Each row was made from one path, in order. Every step used is in the known rows, and no mark comes twice. Write each row's path.
In the rows, zero is written as 128.
Known rows
B-G-K-S: [103 105 142 133 114 142 125 104 142 109 150 113 128 129 110 126  83 149
 121 108 104]
P-K-S: [107 125 129 172 123 130 126 138 159 122 105  61 116 153 126 130  91 125
 138  92  99]
T-G: [117 161 117 140  92 124 122 128 139 107 129 166 120 133 136 111 137 119
 134 112 133]
P-K-G: [104 101 130 162 127 118 120 182 112 212 122  91 124 125 116 123  85 136
 131  90  87]
T-B-G: [ 95  82 124 135 142 139 113  74 159 157 159 179 129 142 125  86 136 132
 123 137 112]
G-P-K-S-M: [117 196 138 145 113 147 112 137 187 117  82  74 120 142 118 105 103 140
 142  60 118]
Z-K-P-G-B: [139  89 128 114 165 121 145 119  93  83 140 108 125 159 141 161 133 127
 111 167 162]
B-T-G: [129 155 120 108 105 132  94 110 156 109 111 157 134 103 137 103 150 117
 129 114 132]
M-S: [136 172 119 166 132 137 167 172 124 111 131 113 117 155 117 144 127 132
 128 141 124]
T-G-B: [124 146 109 116  94 129 123  72 118 147 150 177 123 131 144 126 159 117
 122 147 148]
P-G-T-B: [157 149 113 141 137 113 161 133 118 107 163 190 128 139 129 124 188 111
 120 145 166]
S-M: [120 170 123 153 122 144 153 140 166 165  68 140 118 140 110 114 125 118
 139 124 120]
Z-K: [125 116 136 149 130 125 144 109 131 107  79  96 123 142 138 127 120 130
 144 120  85]
Z-K-G-B: [127  79 129 132 143 121 133  87  94 184 149 103 122 131 120 139 128 140
 120 142 100]
B-T-G-K: [129 136 133  86  98 135 107 116 130 121 102 123 146  91 141 127 134 133
 137 127 129]
Z-K-S: [124 120 139 164 134 128 137 103 162  53 111  61 112 160 122 127 111 132
 137 110 102]
K-Z: [130 133 130 145 140 120 129 152 142 155 118 110 116 128 124 125 111 106
 148 148 110]
P-G-B-T: [134 133 109 111 147 135 129 118 106 163 116 174 133  92 126 149 175 116
  94 148 139]
P-G-B: [124 141 106 143 131 127 156 134  90 158 137 185 117 122 123 157 158 120
 100 148 143]
K-G-B: [119  96 115 140 136 127 130 119  90 229 176 160 120 117 107 139 130 131
 109 150 119]
G-K: [121 115 134 135 117 133 154 146 102 165  99 120 132 113 127 153 107 138
 141 139 106]

Which path is each row?
[133 114 114 105 142 145 114  66 124 195 107 158 137 100 137 135 162 115
 117 164 116] | G-B-T
[125 123 122 143 157 121 138 212 110  89 143 153 120 146 119 148 115 121
 112 142 170] | K-P-G
[150 106 122 139 141 113 132 119 121 177 202 168 130 134 115 106 161 122
 131 147 143] | K-G-T-B
[123  94 138 154 139 115 129 144 113 145 126  90 119 132 113 122 105 143
 131 107  89] | Z-K-G
[109  87 120 141 130 123 123 124  91 252 144  99 127 124 124 139 107 134
 120 124 101] | P-K-G-B
[140 152 128 126  95 126 127  87 124 128 139 204 135 125 136 100 135 120
 123 104 105] | B-G-T
[116  99 148 107 124 129 122 124 126 166 136 101 134 109 123 123  78 133
 143 139  96] | B-G-K-Z
[129 182 137 104  94 115  73 145 145 109 129  90 128 116 156  98 106 127
 158  82 123] | T-G-P-K-Z
[123 140 130 155 129 126 163 194 113  78 139 104 117 126 100 168 110 139
 113 115 144] | P-G-K-S
[101 102 140 118 108 139 131 111 112 164 119 146 138 110 124 126  91 149
 127 119  90] | B-G-K
[171  98 134 111 169 107 149 120 125  32 166 118 135 176 148 128 165 119
 133 166 182] | Z-K-P-G-T-B
[125  81 140 116 143 131 136 164 106 136 128 104 137 138 132 159  87 137
 143 164 145] | G-K-P
[149  84 131  83 179 129 116 101 112  89 120 100 139 132 143 152 149 124
 107 172 157] | Z-K-P-G-B-T
[137 186 126  85 100 136  60 109 147  89 126 184 140  80 144  96 157 135
 126  84 133] | B-T-G-P
[124 137 128 140 124 123 169 197  83 133 109 139 127 108 116 166 117 138
 119 126 130] | P-G-K
[127 157 141 161 132 141 152 102 200  70  72  50 110 171 108 114 114 127
 143 107 116] | Z-K-S-M
[162 186 117 147 111 111 163 174  96  99 130 194 124 122 127 139 162 111
 115 114 144] | P-G-T
[162 117 120 120 164 111 146 152 122  77 193 174 133 162 135 129 169 110
 122 174 203] | K-P-G-T-B
[ 98  62 136 112 135 141 128  75 135 169 153 143 141 128 127 110 119 148
 132 147 110] | T-B-G-K
[134 102 137 135 161 115 142 177 114  45 116  99 122 159 131 147 112 130
 122 132 150] | Z-K-P-G
[126 181 135 101  98 135  50 109 177  59 125  93 136 107 145  95 127 140
 131  50 126] | B-T-G-P-K-S
[154 130 119 136 133 121 147  86 138 139 154 172 133 144 142 109 178 109
 143 159 140] | G-T-B
[142 100 115  91 173 134 112 137 108 133 146 156 136 117 131 155 154 115
  97 179 177] | K-P-G-B-T
[115 157 133 135 111 131 102 146 118 156  88 120 132 112 147 120 108 144
 141  72  88] | G-P-K
[142 134 141  73 114 123  97 126 146 125 119  78 143  89 139 122 120 118
 153 150 135] | B-T-G-K-Z
[131 176 138  96 101 151 117 109 202  85  97  77 134 120 110 112 127 130
 136 115 160] | B-T-G-K-S-M
[120 141 130 117  86 126 134 131 115 118 123 132 132 118 137 135 119 137
 141 125 134] | T-G-K
